What can hang from each mark:
k_981: k_419 k_788
k_37: k_137 k_348 k_419 k_788
k_788: k_981
k_137: k_37
k_127: k_788
k_419: k_37 k_981
k_348: k_37 k_127

Known rows, with every way that one mark hangs from another:
k_788{k_981{k_419{k_37{k_137}}}}: [ -5.4   8.5  -1.0   5.3  10.0 -14.6 -13.8   5.7  19.4  26.6  19.9   3.4
 -34.6  -3.4   2.7  -4.2  16.3   4.9  -6.5 -18.0  -4.3  -3.2  -9.9  -8.9
 -11.6   3.5]
k_37{k_137 k_419}: [-28.1  20.7  30.8  -0.1 -19.6   1.0  -5.0 -10.3  14.7   5.4   2.7   2.7
 -20.1   1.0 -22.2  -1.6   0.0  16.5  15.2  -8.0   3.1   4.5  -1.5  -7.6
  -9.5  -4.9]
k_37{k_348 k_419{k_981{k_788}}}: [-21.6  29.5  -9.3   3.4 -33.8   1.2  -7.1  22.0  -1.1 -15.6   5.2 -27.5
 -29.9 -15.1 -25.7 -22.9 -30.9   8.4  31.5 -16.1  33.6  20.2  -0.2 -36.0
   0.1  17.5]
k_788{k_981{k_419{k_37}}}: [ -0.6   8.1 -25.4  14.8   9.4  -8.9 -11.6  14.0  16.2  21.8  10.1  -4.1
 -20.4  -7.6   4.5  -6.7  12.2  -5.9  -9.6  -3.9   3.1  -7.5  -6.8  -5.7
  -0.4   9.4]
k_348{k_37 k_127{k_788}}: [-14.8 -12.8 -13.1   7.5   5.6  -5.5 -14.7  -0.2  -3.2   2.8  10.5   4.3
  22.2  21.8  26.6  -9.3   7.6  16.6  12.0 -35.9  -3.9 -12.4  -5.9   7.4
  -9.6   8.0]
k_37{k_788{k_981}}: [ 12.5 -17.2 -23.9  -7.6   9.8 -16.2 -15.5   3.7   5.2 -18.9  21.5 -12.4
 -13.3 -21.6  19.0 -30.6   6.2   5.8  27.4  -1.9   7.7   5.4 -10.2  -7.1
  -7.9   6.9]
k_348{k_37}: [-10.1  -5.6  -1.4  -5.6  -6.2  11.0   1.8   6.4   1.8  -0.7   7.5   6.5
   2.2  14.5  -2.4  -5.9  12.3  -0.3 -11.7   0.3  -0.4  13.5   2.2   1.2
  -3.3  21.5]
k_981{k_419{k_37}}: [ -3.7  19.9 -13.7  16.8   0.2   4.3  -1.9  21.6   7.5  23.4   1.4   8.4
   0.5   8.7  -7.9  -0.8   7.0  -3.7 -20.5   0.3   5.6  -9.6  -7.2   0.2
  -3.7   8.2]
k_981{k_419 k_788}: [-16.8  30.1 -11.3   8.6 -11.9  -1.9   1.5  45.9   5.2  -0.5   3.8   2.2
  -9.3 -23.5  -2.9  -2.9  -5.6 -14.4  14.6 -21.4   7.0  24.5  -2.8 -13.4
  22.0  12.6]
k_419{k_37{k_348} k_981{k_788}}: [  6.1   0.3 -21.7   2.9  -6.9   2.6  -4.6  21.1  -7.6  -2.2   5.0 -31.5
 -19.6   2.2  -6.5 -25.8 -20.3   8.0  -2.8 -19.6  28.3  -1.7  -7.3 -24.6
 -21.0  20.3]
k_981{k_419{k_37{k_348}} k_788}: [-15.0  14.1 -18.0  19.8 -14.6  -3.2  -6.8  53.9  -7.0   8.8   5.5 -13.6
 -11.3  -6.8   0.0 -20.1 -14.3  -3.5  -8.9 -40.1  22.9   4.0 -16.5 -14.4
  -2.3  11.8]
k_419{k_37{k_137 k_348 k_788} k_981}: [ 19.3 -14.5  -8.8 -12.3   2.1  -3.7 -13.7   4.8  -8.8  -6.4  29.4  -8.9
 -23.8  15.1   1.1 -35.9 -10.5  32.4   7.0 -10.6  29.3  -9.8 -15.7 -24.0
 -54.5   9.4]
k_788{k_981{k_419}}: [ -3.1  12.6 -20.9   1.2   2.3 -14.5 -12.1  20.4  11.0   5.8  17.8   6.4
 -23.9 -25.1   9.3  -1.4   8.9 -11.2  11.2  -8.5  -1.8  11.2  -1.2 -12.3
  16.7   4.8]
k_419{k_37{k_788}}: [ 13.9 -10.9 -15.1   7.1   8.2   3.9  -5.0   7.5   2.1  -0.3   4.9 -10.2
   9.2  10.1   6.4 -30.1   5.4  10.3  -1.0  11.2  12.7 -16.0 -16.2   6.5
 -27.5  10.0]
k_127{k_788{k_981}}: [-15.7  -9.4 -14.3   6.3  -1.4 -33.9 -22.8 -11.4   4.7  -0.9  20.3 -21.0
  -3.2  -8.4  31.6  -9.0  16.8  10.3  16.9 -18.6  -6.6   0.0  -5.9  -2.6
   5.8  -2.4]
k_137{k_37{k_788}}: [ 17.4 -12.1  -2.1  -7.4  -7.1   7.4  -3.0  26.5  -9.2  -4.9   3.4   9.7
  -5.9   8.5  10.0 -39.7  -9.4  28.0  20.4  -0.3   7.4   5.0 -16.1 -14.8
 -20.5   9.3]
k_137{k_37{k_348{k_127} k_419}}: [ -7.1  -2.2   6.5  10.6 -15.4   9.8 -12.8  21.1 -14.9   6.8 -12.0   3.8
 -16.2  14.1  -8.0 -32.9 -47.1  38.7  22.6 -49.7  16.4 -23.3 -18.5 -24.4
 -18.8 -12.6]
k_127{k_788{k_981{k_419{k_37}}}}: [-19.5   9.6 -29.2  24.8  -2.0 -29.3 -24.6  10.2  12.6  24.8  19.5 -13.0
  -2.9   0.0  26.6  -8.3  21.4   3.4  -1.1 -14.7  -0.1 -11.3 -11.7  -2.4
   1.2   5.0]
k_127{k_788{k_981{k_419}}}: [-22.6  13.5 -25.7  12.3  -9.8 -34.8 -24.6  15.7   7.1   8.0  27.1  -2.7
  -8.6 -16.7  29.2  -1.7  17.0   1.6  18.7 -19.7  -3.7   7.8  -5.6  -8.7
  16.5   0.7]
k_137{k_37}: [  6.0  -4.3  10.9  -4.1  -6.1   8.2   1.8  12.9  -8.2  10.8 -11.4  10.1
 -10.6  15.5   1.9 -16.5  -8.9  20.3   2.4  -6.7  -3.0   4.0  -7.3 -12.3
 -10.4   3.0]
k_788{k_981}: [ -0.1  -8.2 -11.7  -1.4   7.9 -14.6 -10.3  -7.9   8.6  -0.9   9.2 -12.2
 -19.1 -14.4  13.1  -7.4   6.9  -3.2   9.0  -8.1  -3.5   1.5  -0.8  -5.3
   4.1   2.3]

Rows:
[ 11.5   5.9 -29.3  -0.6  -3.1   4.0 -21.2  11.2  -6.2 -23.5  18.2  -3.7
 -16.0  -4.1  -7.8 -38.4 -40.9  28.8  48.5 -23.4  37.8 -14.8 -10.8 -29.4
 -28.4   1.9]
k_37{k_348{k_127} k_419{k_981} k_788}
[ 14.0 -14.6 -45.3   2.4  15.7 -21.5 -29.4  40.1  -9.3 -17.7  34.9   4.9
 -19.7 -28.0  31.4 -35.1 -22.2   8.7  37.8 -57.0  21.0 -12.3 -21.5 -21.7
  -9.5  -5.0]
k_37{k_348{k_127} k_788{k_981{k_419}}}
[ -8.5   3.5 -12.8   4.9  -3.4  20.9  -9.5  15.2   9.6 -14.8   8.9   6.2
   6.3   8.3  -7.2 -36.9  -6.6  17.8  33.5 -13.3  14.8  -5.5 -10.9  -2.7
 -17.2  19.7]
k_348{k_37{k_419 k_788} k_127}
[ 27.3   0.8 -29.5  -1.1  10.5   8.8  -5.2   2.0   7.1  -3.0  12.5  -9.4
  -4.1  12.1  -4.9 -30.4   1.4  15.6  10.1  28.0  21.0  -9.1  -6.3 -10.8
 -34.8  23.2]
k_419{k_37{k_788} k_981}
[-28.3  26.2  13.8  -5.9 -32.6  -3.6  -9.2  15.1   1.7 -12.6  14.3 -19.7
 -44.3 -13.3 -24.9 -20.4 -25.2  20.6  36.0 -31.4  27.4  20.9  -1.7 -39.9
 -13.8   8.8]
k_37{k_137 k_348 k_419{k_981{k_788}}}
[ 13.8 -34.4 -28.9   4.1   3.7 -17.6 -24.1  10.7  -5.6  -8.6  25.4 -29.5
 -17.1  -6.0  21.9 -50.2  -3.7  16.6   0.1 -19.6  25.8 -14.4 -25.2  -8.8
 -31.7   5.9]
k_419{k_37{k_348 k_788{k_981}}}
[ 15.9 -19.7 -27.3   5.4  14.3  -9.1 -14.9  -1.3  11.9  -2.7  14.5 -23.1
  -9.3  -6.3  17.4 -38.3   9.4   9.3   7.7   3.9  10.6 -15.1 -16.1   1.1
 -23.7  14.0]
k_419{k_37{k_788{k_981}}}
[ 13.0 -24.4  -3.9  -9.3 -17.8  -3.1 -12.0  38.6 -26.7 -11.9  11.7   5.2
  -8.8   8.3  16.1 -50.0 -26.0  36.2  15.8 -22.9  19.9   4.8 -24.7 -25.1
 -28.5   1.6]
k_137{k_37{k_348 k_788}}
[-15.1  13.0 -19.5  12.1 -15.8 -14.8 -25.7  -4.1  -7.6  -5.8  13.2 -13.1
  -4.8   9.0   2.4 -16.5 -31.5  34.8  39.4 -38.2  23.6 -19.3  -4.7 -23.3
 -15.1  -6.9]
k_37{k_348{k_127{k_788}} k_419{k_981}}
[ -8.2  -0.8 -11.2 -18.0  -0.2  -9.5 -19.4  30.6  13.9  -7.6  47.7  19.1
 -31.2 -12.0  15.1 -27.9  26.6   7.1  22.5 -15.7   3.4  28.9 -10.6 -15.7
 -15.2  23.9]
k_348{k_37{k_137 k_788{k_981{k_419}}}}
[-11.1  20.0   3.8 -18.2 -21.8  17.6  -8.8   2.6  16.4 -13.0  28.2  10.2
 -26.4  10.3 -25.3 -31.5   7.9  27.6  33.5  18.7  18.2  25.0   0.8 -24.7
 -32.9  33.2]
k_348{k_37{k_137 k_419{k_981} k_788}}
[-24.6  10.6  21.3   0.4  -1.2  16.9  -6.4  -5.7  15.9   8.7   5.0  15.3
 -13.5  19.7 -18.9  -9.5  -2.3  21.1  19.1 -34.0  -1.9  -4.8  -5.0  -4.3
 -18.4   4.4]
k_348{k_37{k_137 k_419} k_127}
[ -2.3   0.8 -36.7  27.1  20.6 -27.3 -28.3   7.0  12.2  25.6  13.7  -6.4
   1.2   2.0  33.3 -10.7   6.7  10.8  12.3 -44.8  -2.1 -34.7 -14.8   0.8
  -4.3  -3.3]
k_348{k_127{k_788{k_981{k_419{k_37}}}}}
[ -1.4  25.3   3.8 -13.3 -13.8   3.2  -9.7  -5.1  14.6 -14.3  21.9   3.0
 -29.8  -2.6 -22.5 -25.2  -4.0  26.8  45.9  16.8  20.5  10.7  -0.2 -25.9
 -29.7  11.8]
k_37{k_137 k_419{k_981} k_788}
[-19.7  22.4 -18.1   7.6 -10.3   5.5 -16.7  -8.6  11.2   1.7  11.3   0.9
   1.4  22.4  -5.0 -12.1  -0.9  27.1  32.8 -13.5  10.5  -6.8   4.7 -13.7
 -11.3  20.2]
k_348{k_37{k_419{k_981}} k_127{k_788}}
[ 10.8   0.3 -24.0  -5.8  -4.4  -8.7 -16.0  46.5   2.3  -0.2  20.1  15.4
 -27.7 -15.8  19.8 -40.8  -2.5  18.6  30.7  -9.4   7.7  15.3 -16.7 -27.5
  -5.2  13.0]
k_137{k_37{k_788{k_981{k_419}}}}
[-24.1   5.8  -6.4  14.2  -2.0 -34.5 -25.8   2.7  16.8  29.6  28.8  -7.1
 -15.7   3.0  24.1  -7.0  24.5  15.7   3.8 -29.5  -6.4  -8.4 -14.3  -5.7
 -11.5  -1.4]
k_127{k_788{k_981{k_419{k_37{k_137}}}}}
[ -2.7  12.9 -20.5  -2.8 -29.1   0.9 -16.9  13.8  -4.5 -26.2  23.5  -9.4
 -21.1  -7.2 -16.3 -38.6 -25.3  23.2  33.6   6.1  39.1  10.3  -4.9 -31.0
 -22.4  12.5]
k_37{k_348 k_419{k_981} k_788}
[-16.3  15.2  17.2  -1.7 -19.0  -0.3  -8.9   1.4  11.9 -10.4  13.7   3.5
 -12.4  -5.5 -14.4 -25.7  -1.4  23.1  33.7  -0.8  11.8   6.8 -10.4  -8.2
 -21.4  -0.1]
k_37{k_137 k_419 k_788}
[ -8.7 -23.2   9.3   0.9   3.7 -30.4 -25.4  -3.1 -17.7   0.4  23.1  -2.6
   1.4   9.2  31.1  -8.9 -18.0  33.4  20.6 -77.3   4.6 -26.7 -18.2  -6.2
 -26.3 -27.5]
k_37{k_137 k_348{k_127{k_788}}}
[-16.8   1.6  19.4   2.9  -6.4  -5.9 -15.3  -1.6  -3.6   1.7   7.5   0.9
 -20.9   1.4 -10.5 -12.1 -31.0  26.4  23.3 -60.2  13.3 -22.6 -14.3 -14.5
 -22.0 -23.1]
k_37{k_137 k_348{k_127} k_419}
[-14.5  25.9   6.8  11.8  -3.9   0.4   0.2  33.3  13.3  21.0   3.4  -1.0
 -19.2  -3.6  -6.2  -5.1   6.0  -1.4  -2.0 -31.0   4.3   6.5 -11.5  -9.2
  -7.1  10.2]
k_981{k_419{k_37{k_137}} k_788}
[ 17.0   6.5   7.9  -6.5  11.7   2.2  -2.1 -19.2  10.7  18.3   5.9  -2.1
 -22.7  21.8 -15.7  -4.0   5.1  17.7  -4.9   7.5   5.4 -11.6   1.2 -12.1
 -35.1  10.5]
k_419{k_37{k_137} k_981}
[  8.6 -34.3  -7.0  -5.1   5.8 -22.8 -24.1   2.4  -2.4  -3.1  33.5 -22.5
 -28.2  -4.4  19.9 -46.1  -0.7  26.6   3.9 -35.8  18.5 -15.1 -28.6 -12.1
 -44.5  -1.0]
k_419{k_37{k_137 k_348 k_788{k_981}}}
[  2.4  -1.5 -30.0  13.5 -10.7  -1.9 -14.1  45.9 -11.1   0.1  24.8   2.3
  -1.3   2.6   8.0 -33.8 -11.6   9.2  -7.0 -15.4  28.2  -9.4 -23.1 -10.0
 -23.5   7.4]
k_981{k_419{k_37{k_348 k_788}}}
[ 11.9  14.6 -18.0   5.5   3.2  10.7   3.8   8.8   9.7   4.0  -6.4 -24.4
 -14.2   4.8 -11.7 -18.5  -4.5   1.3   6.1   3.7  17.5   0.8   2.0 -14.8
 -13.2  26.1]
k_419{k_37 k_981{k_788}}
[-17.9  -8.6   3.6  -5.5 -20.7 -21.5 -27.6   4.4   3.5 -16.9  34.9 -16.7
 -39.4 -23.4   3.5 -43.1 -10.1  28.7  37.9 -32.9  21.8   6.9 -20.2 -24.5
 -24.5  -4.6]
k_37{k_137 k_348 k_419 k_788{k_981}}
[  3.3 -31.6  -5.0 -16.9  -0.2 -28.6 -24.2   8.1  -7.1 -20.5  41.3 -12.2
 -33.3 -20.6  24.8 -37.7  -4.9  24.0  24.2 -38.4  16.3   3.9 -19.9 -20.8
 -30.6  -5.3]
k_37{k_137 k_348 k_788{k_981}}
[ -1.6 -11.9  10.1 -20.2  -2.7   5.1  -6.5  11.4   2.3 -12.9  28.5  14.3
  -7.1  10.0   6.2 -26.5  17.3  18.1  13.1  -7.3   3.1  18.1  -8.6  -3.9
 -29.4  20.3]
k_348{k_37{k_137 k_788}}
[ -9.1 -12.5  -7.4  -0.7 -27.8 -10.8 -24.3  27.3  -6.3 -10.6  16.2 -11.8
 -35.3 -10.5   4.9 -62.8 -25.7  38.4  35.6 -24.2  26.3   6.3 -24.9 -33.7
 -20.9   4.7]
k_137{k_37{k_348 k_419 k_788{k_981}}}
[ 14.2  -4.7 -20.2   0.5  -0.9   1.1  -7.8   0.9 -10.7   6.9   8.0 -14.6
 -13.5  15.9  -5.8 -16.3 -15.0  15.8 -13.6  -0.4  24.9 -15.7  -4.9 -18.8
 -29.9  10.4]
k_419{k_37{k_348} k_981}
[-11.7  -3.5   3.0   1.6 -39.1   4.8 -14.9  34.3 -14.5 -10.0   6.6   0.6
 -16.4   3.5  -5.7 -54.5 -31.2  41.1  26.5 -17.5  27.6   4.4 -21.9 -27.9
 -26.8   4.3]
k_137{k_37{k_348 k_419 k_788}}
[  2.9 -21.3   7.1 -14.6  -8.8 -13.0 -15.8  15.3 -16.3 -19.1  33.0   1.0
 -14.8  -5.6  14.3 -30.8 -12.5  25.6  16.8 -33.8  18.6   3.3 -19.6 -15.3
 -33.2  -7.2]
k_37{k_137 k_348 k_788}
[ -7.4  21.1 -18.0   6.4 -10.6   4.2 -11.4  19.2  -3.1 -15.1  -0.6 -19.8
 -25.5 -14.4 -17.8 -25.3 -45.1  14.9  43.7 -48.4  31.7  -3.5  -2.5 -32.7
  -6.3   6.7]
k_37{k_348{k_127} k_419{k_981{k_788}}}
[ -1.4 -22.9  -2.1 -22.2   6.1  -8.7 -16.2   4.5  11.8 -12.3  38.6   0.8
 -26.0  -6.1  15.8 -35.5  22.8  16.3  21.6 -12.4   1.8  17.5 -12.0  -8.7
 -25.4  19.7]
k_348{k_37{k_137 k_788{k_981}}}
[  2.8  24.8 -17.1  -3.4 -16.7   7.8  -7.6   4.5  11.9 -17.7  11.7  -3.4
 -15.7  -6.3 -22.1 -28.4 -10.3  16.8  42.9  29.7  24.3  10.0   2.8 -21.6
 -15.1  19.3]
k_37{k_419{k_981} k_788}
[ -7.4  11.0   1.5 -15.0 -25.6  -5.9 -16.6   5.9  -2.8 -19.6  31.6  -3.9
 -35.2  -3.4 -19.4 -34.4 -18.5  36.2  40.4  -7.1  33.3  11.1  -8.2 -35.8
 -36.6   6.2]
k_37{k_137 k_348 k_419{k_981} k_788}
[ 18.4 -22.0 -13.7 -10.1   3.8  -8.0 -13.2  18.4  -1.5  -7.5  12.8  -2.0
 -22.5  -7.3  21.6 -49.0  -2.3  25.5  28.9  -6.5   4.7   6.7 -17.4 -20.0
 -18.6  10.6]
k_137{k_37{k_788{k_981}}}
[  4.8 -10.6  -5.4   5.1 -14.5   8.5 -18.7  32.4 -15.3  -8.4   0.4   5.5
 -11.6   6.4   2.1 -55.4 -47.3  44.6  38.9 -44.5  25.6 -19.1 -25.9 -26.5
 -30.8  -5.7]
k_137{k_37{k_348{k_127} k_419 k_788}}
[ -5.5 -18.4  17.2   1.4  -3.8  -6.8  -9.4  -0.9  -8.6  16.8  10.9 -10.2
 -15.4  16.6  -1.5 -14.7  -7.4  21.6 -22.6 -34.4  10.8 -18.0 -18.0  -5.7
 -36.5  -9.1]
k_419{k_37{k_137 k_348}}
[ 10.1  -7.1 -43.3  -3.0  18.9  -1.1 -20.8  37.8   8.9 -11.3  33.1  18.7
 -12.8 -12.1  24.2 -30.5   7.0   1.9  31.8 -31.2   5.3   2.5 -10.5 -11.0
  -6.2  23.0]
k_348{k_37{k_788{k_981{k_419}}} k_127}
[ 13.6 -18.7   1.6 -12.9  20.2   8.5  -9.5   9.7   2.6 -10.6  24.7  18.4
  -2.0  12.3  14.1 -28.7   3.7  23.3  25.4 -34.8   1.2  -5.6 -12.6  -1.5
 -34.9   9.4]
k_348{k_37{k_137 k_788} k_127}
[ 24.2 -13.0  -5.8  -4.2  21.5  -1.3 -13.1  -9.9  -7.6  12.6  12.8  -2.4
 -23.0  23.3  -2.3 -13.2 -24.6  30.9   3.6 -45.3  16.0 -37.7 -10.3 -19.5
 -48.2  -7.6]
k_419{k_37{k_137 k_348{k_127}} k_981}
[  8.8 -27.6 -26.5  -7.4  -0.3 -21.8 -24.6  16.3 -11.0 -25.1  33.3 -17.6
 -19.7 -22.2  26.3 -40.7  -7.6  11.6  22.0 -25.0  21.2   4.6 -19.5 -16.7
 -16.7   2.3]
k_37{k_348 k_788{k_981}}
[ -1.1 -16.2 -23.7  12.6  19.9 -30.5 -27.0 -15.1   4.9  -1.3  14.4 -14.3
   1.6  -6.8  38.8 -10.6   1.9  12.9  31.2 -44.8  -7.9 -24.7  -9.3  -1.1
   0.0 -10.4]
k_348{k_127{k_788{k_981}}}
